Each row comes from the steps of one path. Every step used is in the known rows, and no mark comes twice. Write the path behind each row, first mark first.
(in the rows, 128 means zero)
Known rows
u/y/s: 125, 150, 129, 101, 90, 120, 91, 134, 129, 166, 115, 135, 87, 109, 101, 123, 130, 129, 110, 119, 97, 139, 113, 127, 124, 121, 132, 154, 139, 156, 128, 97, 144, 156, 120, 123, 134, 126, 128, 127, 131, 136, 140, 90, 115, 141, 119, 104, 122, 127
y/v: 155, 162, 98, 130, 95, 128, 112, 156, 129, 109, 139, 130, 108, 121, 126, 101, 121, 124, 141, 136, 142, 138, 144, 122, 100, 144, 127, 139, 145, 140, 127, 77, 130, 125, 160, 117, 106, 153, 133, 116, 101, 132, 130, 128, 125, 126, 84, 138, 115, 134
c/u/g: 126, 168, 90, 104, 128, 129, 122, 120, 134, 184, 134, 206, 135, 113, 96, 127, 117, 128, 140, 145, 128, 129, 134, 134, 121, 134, 125, 134, 112, 126, 127, 128, 144, 117, 124, 130, 122, 140, 148, 150, 147, 151, 113, 131, 126, 119, 169, 90, 117, 125
g/v: 129, 134, 93, 119, 116, 125, 128, 144, 116, 114, 123, 111, 139, 129, 112, 104, 109, 113, 132, 112, 108, 136, 145, 145, 96, 127, 126, 109, 155, 120, 130, 103, 142, 117, 151, 128, 127, 113, 121, 146, 98, 130, 132, 124, 126, 105, 115, 106, 119, 138
u/f: 113, 183, 103, 109, 93, 137, 129, 159, 137, 162, 121, 163, 151, 118, 120, 142, 117, 131, 107, 140, 118, 120, 97, 110, 118, 112, 138, 144, 142, 154, 126, 63, 177, 114, 120, 104, 138, 120, 99, 119, 109, 129, 143, 114, 123, 124, 127, 82, 123, 126
v/u/g: 130, 119, 119, 110, 182, 123, 121, 121, 111, 159, 135, 183, 113, 128, 144, 113, 133, 130, 125, 136, 113, 127, 129, 122, 124, 114, 143, 115, 116, 125, 121, 137, 119, 125, 138, 120, 122, 144, 143, 125, 110, 134, 131, 131, 124, 158, 153, 118, 124, 134
x/d: 146, 146, 132, 144, 114, 132, 156, 141, 144, 79, 123, 106, 128, 147, 114, 141, 116, 121, 139, 130, 129, 111, 152, 120, 121, 152, 129, 106, 145, 119, 130, 83, 107, 134, 139, 119, 118, 121, 138, 121, 153, 126, 114, 147, 126, 95, 134, 130, 129, 119
x/u: 121, 117, 134, 118, 128, 123, 141, 115, 149, 138, 119, 120, 126, 116, 90, 115, 133, 118, 114, 150, 130, 125, 159, 122, 126, 137, 124, 89, 125, 130, 128, 103, 139, 161, 112, 122, 134, 117, 111, 140, 132, 129, 117, 152, 127, 132, 156, 116, 127, 120
d/u: 129, 114, 157, 104, 147, 123, 121, 109, 131, 146, 120, 160, 132, 126, 105, 125, 128, 129, 129, 137, 119, 113, 126, 132, 124, 113, 140, 115, 117, 122, 130, 166, 116, 127, 151, 120, 127, 131, 100, 133, 120, 128, 122, 138, 131, 147, 142, 150, 136, 128
x/d/u: 147, 120, 155, 162, 137, 130, 151, 108, 142, 85, 124, 108, 142, 153, 125, 137, 125, 128, 144, 135, 132, 107, 141, 127, 134, 139, 131, 122, 129, 108, 132, 127, 97, 121, 141, 127, 122, 121, 124, 121, 158, 123, 112, 157, 131, 106, 145, 151, 139, 121
d/x/u/g: 87, 126, 142, 116, 137, 122, 145, 107, 139, 150, 138, 152, 129, 112, 129, 159, 139, 134, 121, 145, 129, 123, 160, 110, 146, 129, 110, 125, 97, 138, 129, 148, 136, 102, 113, 142, 127, 122, 114, 131, 146, 122, 130, 122, 131, 155, 140, 122, 141, 133
y/d/x/u/g/v: 106, 135, 117, 164, 133, 136, 151, 117, 130, 94, 153, 102, 126, 128, 125, 136, 117, 136, 127, 142, 151, 121, 179, 116, 127, 147, 102, 118, 104, 133, 132, 85, 154, 114, 123, 142, 98, 135, 111, 120, 139, 112, 148, 106, 129, 140, 101, 156, 136, 132
f/x/d/u/g/v: 119, 88, 159, 140, 113, 130, 134, 122, 124, 82, 139, 79, 140, 149, 153, 164, 139, 136, 151, 99, 144, 127, 99, 142, 145, 143, 131, 129, 132, 120, 130, 214, 96, 130, 111, 137, 141, 127, 154, 135, 135, 126, 111, 129, 139, 82, 119, 140, 136, 129
g/v/u/x: 151, 114, 88, 121, 148, 117, 124, 125, 103, 137, 128, 132, 123, 131, 149, 92, 118, 114, 126, 111, 107, 143, 140, 147, 112, 109, 132, 122, 141, 112, 121, 137, 126, 112, 149, 135, 131, 121, 135, 136, 99, 131, 134, 127, 124, 134, 131, 115, 122, 142
d/x/u/y: 93, 122, 159, 101, 137, 121, 134, 120, 139, 155, 118, 145, 118, 102, 128, 156, 137, 133, 110, 139, 125, 128, 150, 108, 150, 125, 111, 128, 107, 139, 130, 154, 136, 112, 114, 142, 133, 113, 107, 133, 151, 123, 137, 124, 129, 174, 139, 133, 137, 128
g/v/u/y: 137, 112, 107, 123, 166, 121, 111, 136, 101, 140, 115, 120, 126, 126, 145, 86, 120, 117, 121, 107, 104, 147, 127, 141, 114, 110, 133, 120, 148, 111, 127, 131, 132, 115, 141, 135, 132, 114, 130, 141, 98, 132, 142, 130, 123, 140, 129, 113, 118, 138
f/x/u/y/v/g: 104, 85, 151, 102, 111, 126, 108, 151, 117, 142, 127, 95, 113, 109, 136, 147, 149, 133, 119, 114, 138, 142, 94, 136, 142, 136, 131, 120, 128, 143, 127, 196, 115, 171, 95, 129, 149, 136, 152, 136, 129, 135, 118, 119, 134, 130, 105, 130, 125, 121
d/x/u/g/v: 87, 122, 131, 130, 140, 122, 144, 103, 132, 144, 138, 135, 137, 116, 139, 148, 134, 131, 123, 136, 125, 128, 164, 116, 142, 127, 108, 128, 101, 131, 129, 151, 141, 93, 113, 149, 129, 117, 117, 137, 142, 118, 133, 123, 132, 145, 135, 118, 140, 137
x/d/u/g: 131, 129, 140, 167, 138, 133, 151, 96, 139, 92, 133, 119, 152, 158, 132, 139, 135, 129, 150, 134, 128, 111, 133, 130, 139, 133, 130, 135, 120, 111, 132, 123, 109, 116, 129, 134, 123, 125, 139, 119, 156, 118, 117, 145, 133, 96, 145, 135, 138, 123
y/d: 135, 155, 116, 131, 114, 138, 136, 152, 131, 92, 139, 120, 110, 128, 92, 129, 102, 131, 126, 138, 140, 110, 161, 119, 103, 150, 123, 98, 129, 140, 129, 62, 150, 153, 145, 112, 90, 145, 108, 115, 124, 121, 142, 109, 123, 131, 93, 161, 124, 126
f/x/d: 131, 104, 162, 109, 92, 131, 137, 153, 133, 76, 131, 88, 115, 135, 135, 175, 130, 134, 142, 105, 146, 122, 108, 130, 137, 157, 132, 107, 145, 132, 128, 185, 95, 153, 115, 121, 134, 128, 154, 133, 140, 131, 107, 130, 134, 90, 118, 140, 130, 122
x/u/y/v: 118, 132, 131, 138, 124, 127, 117, 127, 145, 152, 118, 106, 123, 112, 108, 98, 147, 120, 116, 140, 136, 145, 137, 122, 137, 129, 118, 138, 127, 137, 131, 85, 153, 159, 102, 133, 140, 121, 130, 132, 126, 129, 131, 136, 127, 138, 132, 118, 119, 118

Which path is each row?
148, 108, 102, 127, 163, 122, 124, 132, 101, 123, 122, 118, 126, 132, 140, 85, 111, 117, 126, 117, 110, 139, 138, 141, 103, 119, 134, 101, 146, 107, 125, 134, 122, 112, 151, 129, 125, 119, 127, 141, 97, 133, 133, 141, 124, 129, 132, 121, 120, 140
g/v/u
133, 121, 143, 96, 124, 118, 123, 101, 135, 165, 127, 182, 131, 126, 124, 136, 138, 126, 126, 131, 115, 122, 124, 139, 135, 97, 137, 146, 107, 128, 125, 166, 123, 127, 149, 126, 137, 133, 106, 124, 126, 126, 123, 119, 130, 151, 142, 144, 138, 132
d/u/x
147, 158, 106, 120, 80, 121, 150, 129, 148, 118, 131, 151, 120, 137, 130, 153, 131, 115, 129, 122, 118, 125, 148, 132, 133, 125, 122, 149, 130, 135, 122, 90, 129, 136, 137, 128, 132, 127, 146, 113, 148, 124, 120, 111, 125, 109, 132, 120, 131, 125
u/x/d
112, 84, 165, 93, 105, 124, 125, 140, 136, 126, 128, 98, 115, 115, 116, 156, 140, 132, 125, 116, 149, 131, 114, 131, 139, 147, 129, 94, 131, 141, 127, 202, 113, 173, 96, 121, 145, 127, 137, 145, 124, 134, 110, 135, 134, 119, 133, 133, 129, 124
f/x/u
98, 119, 107, 153, 134, 126, 140, 94, 138, 142, 135, 111, 157, 130, 114, 105, 143, 118, 126, 139, 120, 137, 154, 136, 129, 129, 116, 120, 119, 126, 130, 88, 158, 141, 101, 139, 139, 116, 133, 144, 120, 123, 127, 133, 131, 104, 145, 90, 125, 128
x/u/g/v
182, 141, 95, 154, 130, 124, 116, 133, 120, 110, 144, 139, 98, 135, 167, 90, 131, 128, 140, 136, 143, 146, 143, 123, 120, 133, 131, 159, 132, 125, 118, 100, 104, 117, 156, 128, 111, 156, 152, 101, 117, 132, 125, 135, 123, 140, 106, 149, 119, 137
y/v/u/x/d
141, 124, 143, 177, 141, 135, 134, 118, 122, 107, 122, 104, 140, 149, 142, 127, 132, 129, 137, 133, 123, 119, 122, 133, 138, 126, 132, 145, 127, 110, 133, 128, 98, 118, 138, 135, 128, 131, 141, 113, 163, 125, 119, 140, 130, 120, 120, 152, 135, 118
x/d/u/y/v/g
112, 119, 155, 113, 126, 130, 116, 119, 129, 158, 123, 153, 153, 125, 136, 149, 135, 144, 120, 132, 133, 121, 73, 127, 142, 105, 142, 147, 119, 135, 129, 185, 133, 116, 121, 119, 145, 125, 98, 127, 115, 126, 128, 127, 134, 135, 133, 128, 138, 129
d/u/f/x
168, 140, 109, 165, 132, 134, 113, 147, 115, 107, 143, 117, 112, 135, 178, 98, 129, 138, 138, 135, 156, 143, 110, 114, 124, 138, 135, 158, 140, 131, 121, 113, 112, 108, 135, 122, 117, 151, 148, 102, 110, 133, 131, 141, 126, 130, 99, 139, 118, 135
y/v/u/f/x/d
136, 112, 102, 132, 150, 126, 119, 138, 100, 131, 125, 110, 137, 132, 161, 101, 116, 126, 121, 110, 121, 143, 104, 138, 116, 115, 136, 122, 148, 119, 124, 150, 131, 104, 130, 129, 139, 115, 126, 137, 93, 133, 137, 134, 126, 122, 126, 104, 122, 142
g/v/u/f/x
148, 131, 149, 170, 129, 133, 135, 112, 139, 93, 121, 98, 140, 150, 138, 125, 136, 127, 145, 128, 135, 123, 124, 127, 141, 133, 127, 152, 131, 112, 134, 114, 107, 118, 135, 136, 128, 125, 136, 115, 155, 122, 122, 148, 131, 113, 127, 151, 133, 120
x/d/u/y/v
125, 90, 161, 128, 115, 131, 119, 141, 114, 98, 131, 89, 123, 136, 160, 161, 140, 139, 141, 106, 140, 129, 86, 140, 145, 140, 136, 135, 130, 126, 129, 215, 80, 141, 117, 130, 138, 140, 160, 123, 147, 130, 112, 125, 136, 108, 99, 155, 134, 124
f/x/d/u/y/v/g
108, 130, 139, 140, 130, 130, 128, 121, 148, 145, 116, 104, 126, 114, 93, 113, 138, 123, 107, 142, 136, 132, 145, 122, 138, 131, 114, 116, 120, 138, 133, 73, 162, 168, 97, 132, 133, 118, 116, 133, 136, 123, 141, 130, 125, 143, 136, 130, 124, 116
x/u/y/d
97, 152, 82, 128, 118, 129, 129, 125, 119, 135, 142, 134, 157, 136, 126, 121, 129, 120, 138, 117, 106, 136, 133, 142, 109, 119, 125, 136, 130, 130, 130, 85, 163, 112, 127, 135, 129, 128, 146, 141, 98, 123, 138, 101, 129, 94, 117, 81, 122, 135
u/g/v
132, 112, 110, 133, 170, 125, 119, 131, 98, 126, 124, 109, 120, 127, 152, 97, 115, 124, 123, 112, 120, 144, 136, 136, 118, 116, 124, 124, 137, 113, 128, 135, 134, 101, 140, 142, 123, 119, 128, 134, 110, 126, 151, 121, 124, 151, 115, 133, 123, 140
g/v/u/y/d/x
131, 88, 175, 119, 108, 130, 134, 132, 130, 82, 130, 92, 124, 140, 140, 172, 136, 138, 145, 108, 149, 120, 100, 134, 146, 149, 134, 116, 133, 124, 129, 218, 84, 146, 118, 126, 136, 130, 145, 132, 142, 128, 107, 138, 137, 97, 125, 154, 137, 125
f/x/d/u
139, 184, 90, 105, 116, 136, 120, 140, 138, 194, 118, 202, 145, 107, 97, 130, 106, 132, 120, 151, 136, 126, 109, 122, 123, 128, 130, 144, 127, 133, 126, 111, 158, 108, 119, 117, 130, 126, 117, 141, 147, 153, 119, 141, 123, 125, 167, 83, 117, 121
c/u/f
113, 121, 166, 100, 149, 124, 106, 116, 129, 166, 110, 160, 133, 118, 113, 130, 138, 130, 121, 125, 114, 124, 100, 133, 137, 99, 139, 145, 119, 127, 133, 162, 131, 132, 135, 127, 138, 124, 105, 134, 122, 127, 135, 125, 129, 161, 139, 142, 132, 124
d/u/y
123, 133, 139, 155, 127, 142, 131, 128, 128, 105, 142, 118, 135, 135, 122, 141, 116, 146, 125, 137, 157, 112, 116, 122, 127, 132, 128, 132, 115, 138, 130, 117, 150, 131, 127, 121, 110, 141, 96, 111, 124, 116, 145, 111, 130, 135, 100, 166, 134, 127
y/d/u/f/x
141, 140, 144, 172, 129, 136, 150, 111, 141, 100, 123, 112, 158, 154, 135, 139, 126, 133, 137, 140, 132, 108, 117, 121, 140, 129, 131, 143, 129, 115, 132, 109, 118, 104, 127, 126, 131, 116, 117, 113, 156, 121, 120, 151, 131, 101, 144, 132, 139, 121
x/d/u/f
159, 117, 117, 86, 156, 113, 122, 124, 116, 165, 127, 193, 96, 120, 147, 114, 131, 123, 114, 130, 113, 132, 134, 126, 127, 108, 142, 122, 119, 127, 115, 149, 109, 134, 149, 119, 127, 139, 136, 118, 118, 137, 127, 126, 121, 174, 151, 133, 126, 135
v/u/x
112, 162, 127, 108, 114, 137, 113, 161, 132, 133, 118, 128, 112, 115, 100, 133, 122, 127, 113, 118, 127, 130, 123, 122, 122, 125, 122, 137, 134, 149, 133, 62, 169, 154, 125, 124, 118, 132, 122, 121, 125, 123, 157, 93, 121, 152, 103, 138, 118, 118
u/y/d
